Each row was made from one path, in order. Every step used is in the known rows, and no mark comes twice. Write each row's path.
Known rows
tison-loko-bosa: -0.761 0.213 -1.322 0.736 1.265 -0.773 0.676 -3.623 -2.033 1.312 4.443 -2.358 0.296 0.758 -0.918 -0.140 -0.107 1.055 -0.043 0.981 0.379 0.023 0.244 1.405 1.522 -0.428 2.756
sobu-feloge-davuk-tison-sura: -0.178 1.779 -0.643 0.141 -2.671 1.160 -4.041 -1.103 3.975 -1.465 -0.220 1.045 -1.569 0.819 0.964 -0.689 0.155 -1.440 0.083 0.725 -1.157 1.752 -3.551 -1.540 -1.940 -0.118 -0.665
dunemo-tison: -0.485 1.448 0.090 2.076 -0.578 2.935 1.612 0.975 -1.753 -0.482 0.703 -0.085 0.551 -0.202 -1.543 0.939 1.815 0.047 -0.299 -2.121 -0.326 -0.036 0.606 0.044 3.178 -2.064 -1.742
tison-nebo: -2.576 -1.081 2.148 0.855 -1.744 1.613 2.340 1.820 -0.672 -1.319 -2.390 -0.597 1.296 1.574 0.850 2.172 -1.390 0.160 -2.175 -3.243 -2.644 -1.522 1.720 -0.968 0.950 -0.802 1.502
sobu-feloge-davuk: -0.459 -0.327 0.733 1.432 -1.621 1.018 -3.646 -0.858 1.650 0.679 -0.789 0.657 1.041 -0.748 -1.190 0.742 -0.438 -2.555 -0.687 -0.629 -0.055 0.143 -2.912 -1.436 -1.851 2.013 0.173
davuk-tison: -0.298 0.203 -0.964 1.063 -0.306 0.704 2.373 -1.138 1.654 -1.876 -1.081 2.332 -0.330 0.591 -1.403 -0.770 0.027 -1.856 -0.334 1.054 -3.267 1.956 -0.603 -0.948 3.211 -1.759 -0.917
dunemo-tison-bosa-tebuz: -0.061 0.933 -1.338 0.150 3.042 1.784 1.883 2.189 -2.753 -0.217 2.655 -3.106 -0.176 0.741 0.192 0.577 2.804 0.747 0.753 -1.343 0.319 0.575 2.172 1.346 1.593 -0.819 -0.292
loko-sobu: -0.308 -1.716 3.228 1.350 -1.669 -0.416 0.610 -3.422 0.427 2.338 -1.349 0.288 1.910 -0.760 -1.060 -0.174 -1.423 -0.255 0.366 0.066 0.136 0.233 -1.362 0.031 0.545 1.583 0.997
bosa-tebuz: -0.064 -1.070 0.640 1.851 1.746 0.342 2.941 1.936 0.073 2.348 1.276 -0.619 3.456 -0.790 -0.982 1.060 -0.095 -1.760 -0.223 0.207 -2.622 1.242 1.402 0.044 0.762 1.727 1.663
nebo-tison: -0.332 0.815 0.094 2.175 -0.887 1.960 2.507 -0.137 -1.496 -0.800 0.423 0.741 0.704 0.319 -0.189 -0.309 1.385 -0.305 -0.590 -2.271 -0.747 0.293 1.806 0.297 4.355 -1.327 -1.909
bosa-tebuz-tison-sobu: 0.198 -0.124 -0.623 -0.702 2.360 -1.471 1.601 3.569 0.067 0.379 0.203 -0.345 2.334 -2.299 -0.162 0.061 -0.338 -0.659 1.242 2.934 0.792 0.089 3.336 0.382 -1.619 -0.084 -0.179
tebuz-tison: -2.261 -0.457 0.675 0.746 1.330 0.349 0.634 1.229 -1.128 0.282 -2.558 1.277 1.918 -1.840 -2.393 0.519 0.926 -1.239 1.051 0.747 -0.616 -1.463 0.891 -1.599 1.920 -1.534 -2.039
dunemo-nebo-tison-bosa-tebuz: -0.064 0.822 -1.859 -0.581 1.364 0.507 3.297 2.710 -3.783 0.464 1.233 -0.810 0.070 2.609 1.701 0.793 1.167 2.056 -0.940 -1.614 -1.469 -0.015 4.082 1.136 2.930 -0.965 0.218
loko-bosa-tebuz-tison: -1.491 -0.973 -2.265 -1.828 3.536 1.088 1.497 2.915 -2.618 4.067 1.513 -0.867 2.492 -1.767 -0.979 0.494 1.944 -0.186 0.103 2.500 -0.889 -2.157 0.179 -0.288 1.229 2.572 1.576
loko-sobu-feloge-tison: 1.345 -2.361 3.714 -0.129 -1.899 -0.538 -2.523 -2.939 2.706 1.287 -2.085 1.841 -0.040 -1.775 -0.690 -2.266 -0.799 -0.078 -0.113 0.319 1.140 -0.390 -4.057 -0.176 -2.793 1.935 0.232
sobu-feloge-davuk-tison-loko: 0.510 0.866 -2.038 0.445 -0.114 -0.830 -2.741 -2.749 2.761 -2.596 0.472 1.482 -2.330 -0.412 -0.158 -1.105 -1.365 -2.191 -0.886 2.333 -0.115 1.641 -2.808 0.145 -1.932 -0.725 -0.274
loko-sobu-feloge-tison-nebo-dunemo: 0.811 -2.664 3.695 -2.327 -1.443 -0.500 -0.882 1.655 1.847 0.216 -4.422 1.727 -1.666 0.476 2.259 0.050 -1.245 2.318 -1.042 -1.580 0.386 -2.672 -2.216 -0.924 -2.801 1.480 0.201
loko-sobu-feloge: 1.581 -2.229 3.356 0.720 -2.386 -1.178 -0.708 -3.925 0.826 1.910 -0.774 -0.043 1.835 -2.144 -0.288 -1.096 -1.314 -0.279 -0.749 -0.090 0.848 0.997 -3.214 -0.237 -2.024 3.323 1.159
loko-sobu-feloge-davuk: 0.272 -1.438 2.516 0.459 -2.540 -0.197 -3.888 -3.317 1.735 2.173 -1.617 0.899 0.693 -1.537 -0.434 -0.204 -1.677 -1.342 -0.244 0.611 1.659 -0.245 -4.277 -0.275 -3.099 3.587 0.780
bosa-tison-loko-sobu-feloge-davuk: -0.276 0.772 -0.124 -0.981 -0.735 -1.709 -3.452 -4.129 1.440 0.400 -1.288 -0.714 -3.068 -3.000 0.328 -2.050 -1.562 -1.100 1.402 1.362 3.216 -0.105 -3.950 1.375 -3.776 2.692 -0.463
feloge-sobu: 1.147 -2.029 1.131 1.189 -0.916 0.135 1.554 -2.925 -0.213 -0.565 0.657 1.708 2.055 2.260 -4.141 0.829 -1.515 -2.697 -0.142 -1.301 -1.571 0.124 0.594 1.216 1.268 -1.721 1.929
tison-loko-sobu-feloge: 1.931 -1.365 2.369 0.936 -0.607 -3.413 -0.617 -5.989 0.350 0.278 2.024 -1.330 0.313 -1.767 0.427 -1.727 -2.385 0.520 -0.363 1.228 2.197 1.541 -1.363 1.721 -2.661 0.827 1.833
loko-bosa-tebuz: -0.567 -1.011 -1.508 -0.353 1.922 1.381 1.909 1.268 -1.818 4.421 3.369 -1.797 2.791 -0.158 -0.919 0.715 1.262 -0.161 -0.565 0.754 -1.745 -0.341 -0.327 0.261 1.394 3.595 3.455
sobu-feloge-davuk-tison-nebo-dunemo: -0.529 -0.006 -1.422 -1.908 -0.992 1.063 -1.183 3.383 2.208 -2.634 -3.838 2.638 -2.829 1.887 2.424 1.881 -0.967 -0.567 -1.836 -0.728 -2.066 -1.033 -1.978 -2.033 -0.893 0.294 -0.815
tison-sobu-feloge: 2.535 -0.344 1.197 0.798 -2.791 -1.505 -0.794 -1.554 1.649 -1.402 1.638 -1.471 1.527 -0.972 0.246 -0.976 -1.458 -0.038 -0.237 -0.476 1.668 2.337 0.363 -0.366 -2.877 0.754 1.005

Which path is each row?
1.656 -0.608 -0.569 -1.259 1.709 -1.896 0.600 3.198 0.504 0.076 0.669 -0.758 2.373 -3.566 0.647 -0.770 -0.313 -0.678 0.299 2.762 1.365 0.744 1.855 -0.030 -3.571 1.212 -0.011 -> bosa-tebuz-tison-sobu-feloge
0.465 -1.612 1.564 -0.625 0.630 0.075 -3.005 -1.382 1.490 -1.113 -0.386 -0.584 -1.099 0.736 -0.751 -1.964 1.521 -0.262 0.638 -1.490 0.479 -0.007 -1.916 -0.671 -2.155 0.097 -0.005 -> sobu-feloge-tison-bosa
-0.829 1.010 -1.164 -0.104 -0.370 0.670 2.040 0.718 -3.838 -0.651 0.176 -0.432 -0.702 3.293 0.953 0.655 1.382 2.389 -0.693 -2.671 -1.080 -0.561 3.354 0.270 3.886 -2.444 -0.640 -> dunemo-nebo-tison-bosa
-0.345 0.018 -1.989 -0.825 -0.078 0.331 -3.443 -2.084 2.234 -2.204 -0.818 0.558 -2.206 0.947 0.058 -0.870 0.444 -2.169 0.057 0.829 -0.055 1.256 -3.060 -0.751 -1.329 0.519 -0.631 -> sobu-feloge-davuk-tison-bosa
0.229 0.210 1.752 0.369 -1.156 0.143 -1.670 0.168 3.489 -1.533 -0.830 1.416 -0.754 1.190 -1.455 -1.229 -0.702 0.109 1.650 0.303 0.747 -0.209 1.088 0.095 -1.103 -2.587 -0.681 -> feloge-tison-sobu
1.550 -0.778 1.511 0.740 0.675 -1.313 -2.126 -2.226 2.110 -1.617 0.958 0.700 -1.082 -0.686 -1.036 -2.043 -0.401 -0.490 -0.448 0.297 0.502 0.474 -1.538 0.401 -2.486 -1.504 0.161 -> sobu-feloge-tison-loko
-0.563 -1.308 -0.186 0.366 3.295 -0.521 1.590 0.419 -1.041 1.174 1.808 -3.128 1.656 1.407 -0.057 0.512 0.919 -0.560 1.153 -0.464 -0.896 1.076 2.080 0.490 0.248 1.155 2.077 -> tison-bosa-tebuz
-0.160 0.986 -0.863 -0.439 2.380 1.245 1.856 3.257 -2.779 -0.566 0.182 -1.398 -1.969 3.434 0.422 2.341 3.120 2.573 1.898 -3.238 0.321 -0.889 2.564 -0.731 3.716 -2.497 -1.987 -> nebo-dunemo-tison-bosa
0.070 -0.058 -1.904 0.002 3.311 -0.973 1.953 -1.307 -1.953 2.403 5.747 -2.820 1.092 0.047 -0.064 -0.018 -0.120 0.726 -0.539 2.296 -0.213 0.432 1.220 2.178 0.454 1.251 3.745 -> tison-loko-bosa-tebuz
-0.505 0.482 0.577 -0.170 0.066 -2.100 0.479 -4.156 0.160 0.555 -0.899 -1.145 -2.070 -2.263 -0.301 -2.047 -1.348 -0.138 1.929 0.959 1.990 0.346 -1.334 1.705 -0.774 1.037 -0.385 -> bosa-tison-loko-sobu
-2.175 0.171 -1.812 -1.052 3.014 -1.063 0.299 -1.328 -2.777 0.732 1.848 -0.935 0.271 -1.330 -1.394 -0.560 0.964 0.712 0.871 2.872 1.305 -2.009 0.955 0.552 1.272 -1.704 0.265 -> tebuz-tison-loko-bosa
-0.514 1.110 -0.463 1.229 -1.807 1.398 2.901 1.794 -3.045 0.193 -0.481 1.801 0.595 1.794 0.021 1.005 0.288 1.424 -1.898 -2.298 -2.278 -0.584 2.622 -0.224 4.442 -1.970 -1.049 -> dunemo-nebo-tison
-2.009 -1.344 -0.366 -2.141 3.475 0.164 4.110 8.553 -1.547 0.470 -3.609 0.460 1.180 -0.313 1.929 3.189 0.058 0.825 -0.383 -0.015 -2.246 -3.108 3.891 -1.174 0.334 0.003 -0.207 -> bosa-tebuz-tison-nebo-dunemo
-0.694 2.688 1.006 1.933 -2.702 2.244 0.946 -0.256 -0.483 -1.074 1.955 -0.974 0.247 1.953 1.635 -0.577 2.042 1.837 0.697 -2.995 -0.523 0.873 2.042 0.193 3.234 -2.405 -1.701 -> nebo-tison-sura
0.038 0.336 -1.306 0.255 -1.261 0.989 -2.735 -1.244 2.916 -1.467 -1.391 2.455 -1.047 -0.517 -0.634 -0.660 -0.434 -3.007 -0.921 1.219 -1.269 1.219 -3.803 -1.229 -0.930 0.901 -0.764 -> sobu-feloge-davuk-tison
0.299 1.438 -0.351 0.821 0.950 1.950 2.647 4.294 -1.992 0.137 -0.534 0.654 -0.693 1.720 -0.451 2.682 2.186 1.711 0.821 -2.730 -0.775 -0.851 1.772 -1.236 4.321 -2.061 -2.388 -> nebo-dunemo-tison
1.244 0.472 0.225 0.481 -2.979 -0.671 -4.054 -1.093 2.762 -1.093 0.553 -0.579 0.525 -0.383 0.120 -0.078 -1.667 -1.170 0.221 0.341 2.456 1.135 -0.689 -0.291 -3.743 1.020 0.531 -> tison-sobu-feloge-davuk
2.028 0.665 0.328 -0.148 -1.864 -2.172 1.384 -2.423 -2.565 -0.187 1.451 0.585 -0.974 -0.131 2.151 -1.058 -1.429 2.916 -2.379 -0.191 0.966 0.087 1.153 2.040 0.417 -1.181 -0.082 -> dunemo-nebo-tison-loko-sobu-feloge
0.438 0.203 -1.368 -1.515 1.629 -1.242 -2.347 3.538 1.478 0.324 -0.360 0.063 1.323 -3.146 0.368 0.034 -0.620 -1.629 0.674 3.463 2.070 -0.384 0.824 0.010 -4.456 1.592 -0.404 -> bosa-tebuz-tison-sobu-feloge-davuk
-0.007 3.181 0.482 0.567 -0.903 2.114 1.184 4.308 -0.969 -0.131 0.604 -0.747 -1.064 3.194 1.257 2.395 2.845 3.453 1.841 -3.329 -0.664 -0.339 2.067 -1.323 3.371 -3.201 -2.207 -> nebo-dunemo-tison-sura
-2.935 -0.729 -0.088 -0.642 2.927 -0.428 -0.167 0.096 -1.873 -0.647 -1.756 -1.094 0.402 -0.050 -1.562 -0.013 2.029 -0.320 2.233 0.232 0.671 -1.576 1.761 -1.160 1.209 -1.885 -1.405 -> tebuz-tison-bosa
0.020 -1.128 0.494 -2.734 -2.047 -0.261 -1.429 0.789 2.364 -0.877 -4.803 2.423 -2.982 0.949 3.193 0.901 -2.176 0.705 -1.498 0.423 -0.195 -1.456 -3.182 -0.796 -2.291 1.898 -0.186 -> loko-sobu-feloge-davuk-tison-nebo-dunemo
1.225 2.301 -1.457 -0.547 -3.625 0.284 -1.677 1.566 -0.601 -1.430 -0.011 1.404 -1.024 1.276 1.899 0.290 -1.054 1.510 -1.698 -0.795 1.192 -0.180 1.654 0.353 -0.478 -1.126 -1.148 -> dunemo-nebo-tison-sobu-feloge-davuk
-0.809 2.119 -2.221 0.080 -1.623 0.454 -2.555 -0.743 3.884 -2.769 -1.411 2.310 -2.023 1.435 -0.408 -0.281 -1.605 -2.069 1.052 2.676 -0.140 1.219 -0.381 -0.171 -0.204 -1.924 -1.221 -> feloge-davuk-tison-sobu
1.015 -0.197 0.895 -0.686 -0.588 -2.513 -0.613 -4.472 0.484 0.126 -0.502 -1.443 -2.228 -3.498 0.536 -2.892 -1.284 -0.249 0.912 0.799 2.525 0.886 -2.923 1.345 -2.779 2.342 -0.187 -> bosa-tison-loko-sobu-feloge
1.100 1.650 -3.218 -1.374 4.215 0.240 3.306 4.165 -3.580 1.701 4.196 -1.740 -1.711 1.372 1.339 2.001 2.096 3.436 0.506 0.240 0.443 -0.851 2.587 1.517 2.759 -0.835 0.345 -> nebo-dunemo-tison-loko-bosa-tebuz
